Known rows, with every step that occurs
G, Y, T: [ 0.40 -0.05 -0.24 -0.18 -0.34 -0.03 -0.34  0.18  0.06  0.19  0.18  0.09
  0.07 -0.55 -0.18 -0.03  0.17  0.27 -0.20 -0.06]
U, T, G, Y, S, L: [-0.71  0.04  0.40  0.40  0.22  0.09  0.00 -0.13 -0.55 -0.06  0.32 -0.06
 -0.14  0.01 -0.11 -0.16  0.00  0.57  0.55  0.41]
Y, S, L, T, F: [-0.09  0.17  0.01  0.29 -0.44 -0.09 -0.28 -0.42 -0.29 -0.70 -0.44 -0.60
  0.17  0.31 -0.02 -0.19  0.46 -0.51 -0.26  0.35]
T, F: [ 0.12 -0.05 -0.28 -0.19 -0.13  0.25 -0.36  0.02  0.22  0.18 -0.51  0.02
  0.46  0.12 -0.21 -0.13 -0.07 -0.18 -0.66 -0.08]
S, Y, L: [ 0.11  0.10 -0.16 -0.22  0.27  0.32  0.09  0.09  0.03  0.04 -0.45 -0.31
  0.06  0.41  0.02  0.38  0.01  0.07 -0.11  0.21]
W, Y: [ 0.04  0.09  0.04 -0.51  0.19 -0.42  0.14 -0.30 -0.18  0.35  0.00  0.36
  0.23 -0.20  0.48 -0.23 -0.63 -0.33  0.06 -0.14]
S, G, Y, L: [-0.13  0.07 -0.13  0.18  0.45  0.08  0.22  0.58  0.07  0.00 -0.14 -0.17
  0.02  0.28 -0.09 -0.16 -0.06 -0.06  0.05  0.51]
L, Y, S: [-0.02 -0.08 -0.29 -0.21 -0.27 -0.08 -0.08 -0.23  0.01  0.03  0.24  0.25
  0.18 -0.35  0.48  0.27 -0.07 -0.35  0.06 -0.17]
S, L: [ 0.04 -0.17 -0.18  0.32  0.19  0.15 -0.31 -0.03 -0.23 -0.12 -0.56  0.26
  0.32  0.24  0.34 -0.27 -0.21 -0.17 -0.23  0.36]
W, Y, L, T: [-0.03  0.17  0.35 -0.37  0.24 -0.54  0.59 -0.20 -0.02  0.19 -0.06 -0.12
 -0.11  0.12  0.14  0.02 -0.19 -0.45  0.27 -0.21]
L, T: [ 0.55  0.07 -0.07  0.13 -0.20 -0.23  0.18 -0.45  0.02  0.29  0.09  0.25
  0.23  0.01  0.12 -0.04 -0.18 -0.15 -0.08 -0.28]
G, Y, S, L, T: [ 0.12  0.32  0.25  0.43 -0.36 -0.16 -0.06 -0.48 -0.49 -0.52  0.12 -0.16
 -0.17 -0.11  0.45 -0.29  0.39 -0.18  0.45  0.53]
G, Y, L, T, F: [ 0.13  0.25  0.33  0.02 -0.22  0.38 -0.02  0.29  0.34  0.00 -0.32 -0.46
 -0.25  0.23 -0.40  0.06  0.52 -0.03 -0.19 -0.05]
G, Y: [ 0.40  0.04  0.02 -0.09 -0.05  0.20 -0.11 -0.06 -0.02  0.35  0.02  0.46
  0.07 -0.31  0.25 -0.21 -0.15  0.18  0.09  0.07]
T, G, Y, S: [-0.13 -0.10  0.10 -0.20  0.12  0.00  0.23 -0.13 -0.03 -0.03  0.42  0.27
 -0.18 -0.53 -0.05 -0.02  0.10  0.42  0.23  0.16]
S, L, T, G: [-0.07 -0.30  0.12  0.55  0.15  0.03  0.04  0.03  0.00 -0.26 -0.09  0.10
 -0.25  0.37  0.08 -0.03 -0.01  0.09  0.12 -0.02]
T, G, Y, S, L: [-0.39 -0.16  0.21  0.23  0.19  0.17 -0.08  0.06 -0.28 -0.58  0.02  0.04
 -0.23 -0.18  0.14 -0.20  0.27  0.32  0.31  0.59]
U, T, F: [-0.17  0.15 -0.07 -0.03 -0.09  0.18 -0.29 -0.16 -0.05  0.63 -0.25 -0.12
  0.60  0.30 -0.47 -0.05 -0.27  0.05 -0.47 -0.28]
W, Y, L, T, G: [-0.41 -0.12  0.44 -0.33  0.51 -0.39  0.77  0.08  0.19  0.08  0.09 -0.08
 -0.43  0.13 -0.18  0.20 -0.16 -0.11  0.34 -0.37]
G, Y, S, L: [-0.03  0.08  0.03  0.22 -0.11  0.10 -0.22 -0.24 -0.50 -0.42 -0.18 -0.03
  0.08 -0.23  0.38 -0.35  0.23 -0.03  0.16  0.74]

Rows
[ 0.31 -0.07  0.34  0.18 -0.01  0.10  0.27 -0.03  0.22  0.17  0.49  0.37
 -0.46 -0.18  0.01  0.03  0.01  0.46  0.42 -0.32] => L, T, G, Y
[-0.08 -0.13 -0.12  0.36 -0.12  0.38 -0.57  0.38  0.03 -0.15 -0.39  0.34
 -0.01  0.21  0.72  0.06 -0.18 -0.33  0.09 -0.03] => S, L, Y
[-0.01 -0.01  0.17 -0.01  0.35  0.20  0.47  0.18  0.28 -0.15  0.00 -0.38
 -0.51  0.56 -0.21  0.61  0.16  0.33  0.24 -0.14] => S, Y, L, T, G
[ 0.16  0.15 -0.20  0.20  0.17 -0.01 -0.05  0.26 -0.10  0.04  0.16  0.15
  0.08 -0.01  0.30 -0.27 -0.31 -0.09  0.14  0.33] => S, G, Y
[-0.27 -0.24  0.06  0.39  0.04 -0.27  0.25 -0.37 -0.27 -0.57  0.07 -0.17
 -0.17  0.18  0.01 -0.08  0.14 -0.03  0.19  0.21] => Y, S, L, T, G
[ 0.22  0.12  0.01 -0.19 -0.16 -0.14  0.03 -0.43 -0.27  0.06  0.25  0.19
  0.17 -0.57  0.19 -0.19  0.08  0.08  0.13  0.34] => G, Y, S
[ 0.12 -0.25 -0.48 -0.17 -0.41  0.00 -0.47  0.38  0.32  0.11  0.13  0.20
  0.04 -0.32  0.15  0.37  0.01 -0.17 -0.23 -0.54] => L, Y, T
[-0.25 -0.50 -0.35 -0.19 -0.08  0.04 -0.33  0.70  0.60  0.00  0.35  0.24
 -0.30 -0.31 -0.10  0.48  0.04  0.22 -0.13 -0.73] => L, Y, T, G
[-0.20  0.02  0.38  0.10  0.29  0.23  0.08  0.07 -0.07  0.70  0.55  0.44
 -0.11 -0.10 -0.25 -0.05 -0.34  0.78  0.40 -0.22] => U, T, G, Y
[ 0.22 -0.25  0.02  0.16  0.12 -0.13  0.35 -0.19  0.23  0.20  0.28  0.30
 -0.10  0.04 -0.13  0.13 -0.17  0.18  0.05 -0.41] => L, T, G
[ 0.34  0.13 -0.04  0.01 -0.36  0.03 -0.14 -0.22  0.20  0.06 -0.22 -0.18
  0.21  0.25 -0.23 -0.05  0.10 -0.33 -0.46 -0.30] => L, T, F
[-0.13  0.32  0.11  0.30  0.03  0.17  0.06  0.51  0.22 -0.29 -0.18 -0.73
 -0.27  0.58 -0.39 -0.07  0.37 -0.34 -0.08  0.20] => S, G, Y, L, T, F
[ 0.06  0.03  0.09 -0.04 -0.16  0.11  0.04  0.08  0.41  0.01 -0.61 -0.51
  0.09  0.43 -0.59  0.17  0.34 -0.26 -0.54 -0.18] => Y, L, T, F
[-0.09 -0.04 -0.58  0.04  0.19 -0.54  0.33 -0.29 -0.32 -0.23  0.14 -0.14
  0.56  0.03  0.02 -0.20 -0.30 -0.41 -0.18  0.51] => Y, S, G
[-0.44  0.14  0.07 -0.20  0.15 -0.53  0.01 -0.47 -0.65 -0.43 -0.17 -0.11
  0.23 -0.10  0.63 -0.40 -0.27 -0.55  0.25  0.51] => W, Y, S, L
[ 0.05 -0.18  0.15 -0.05  0.21  0.35  0.03  0.30  0.23  0.26  0.23  0.53
 -0.22 -0.33 -0.01 -0.06 -0.19  0.51  0.15 -0.10] => T, G, Y
[ 0.09 -0.04  0.17 -0.15  0.18  0.31  0.07  0.28  0.15  0.27 -0.28  0.08
 -0.01 -0.13 -0.10 -0.03  0.16  0.20 -0.02  0.21] => G, Y, L
[ 0.07  0.01  0.27  0.05 -0.13 -0.21  0.41 -0.33 -0.01 -0.15  0.71  0.10
 -0.40 -0.40 -0.04  0.06  0.21  0.39  0.48 -0.07] => L, T, G, Y, S
[ 0.41  0.05 -0.50 -0.28 -0.22  0.02 -0.37 -0.03 -0.07 -0.08  0.04 -0.29
  0.12 -0.05 -0.04  0.26  0.05  0.13 -0.33 -0.07] => S, Y, T
[-0.04 -0.17 -0.45 -0.30 -0.58  0.27 -0.81  0.65  0.54 -0.08 -0.15 -0.21
  0.00 -0.14 -0.23  0.37  0.28 -0.29 -0.62 -0.64] => L, Y, T, F
[-0.32 -0.20  0.02  0.05  0.41 -0.03  0.20 -0.11 -0.08  0.71  0.24  0.36
  0.24  0.17 -0.46  0.04 -0.51  0.54  0.01 -0.39] => U, T, G
[-0.20  0.07 -0.15 -0.78 -0.19 -0.36 -0.39  0.12  0.12 -0.03 -0.13 -0.36
  0.21 -0.21 -0.22 -0.09 -0.07 -0.42 -0.52 -0.33] => W, Y, T, F
[ 0.30  0.31  0.08 -0.02  0.03  0.10  0.36 -0.16 -0.05 -0.09 -0.10 -0.42
 -0.20  0.52  0.03  0.44  0.15 -0.03  0.13  0.01] => S, Y, L, T
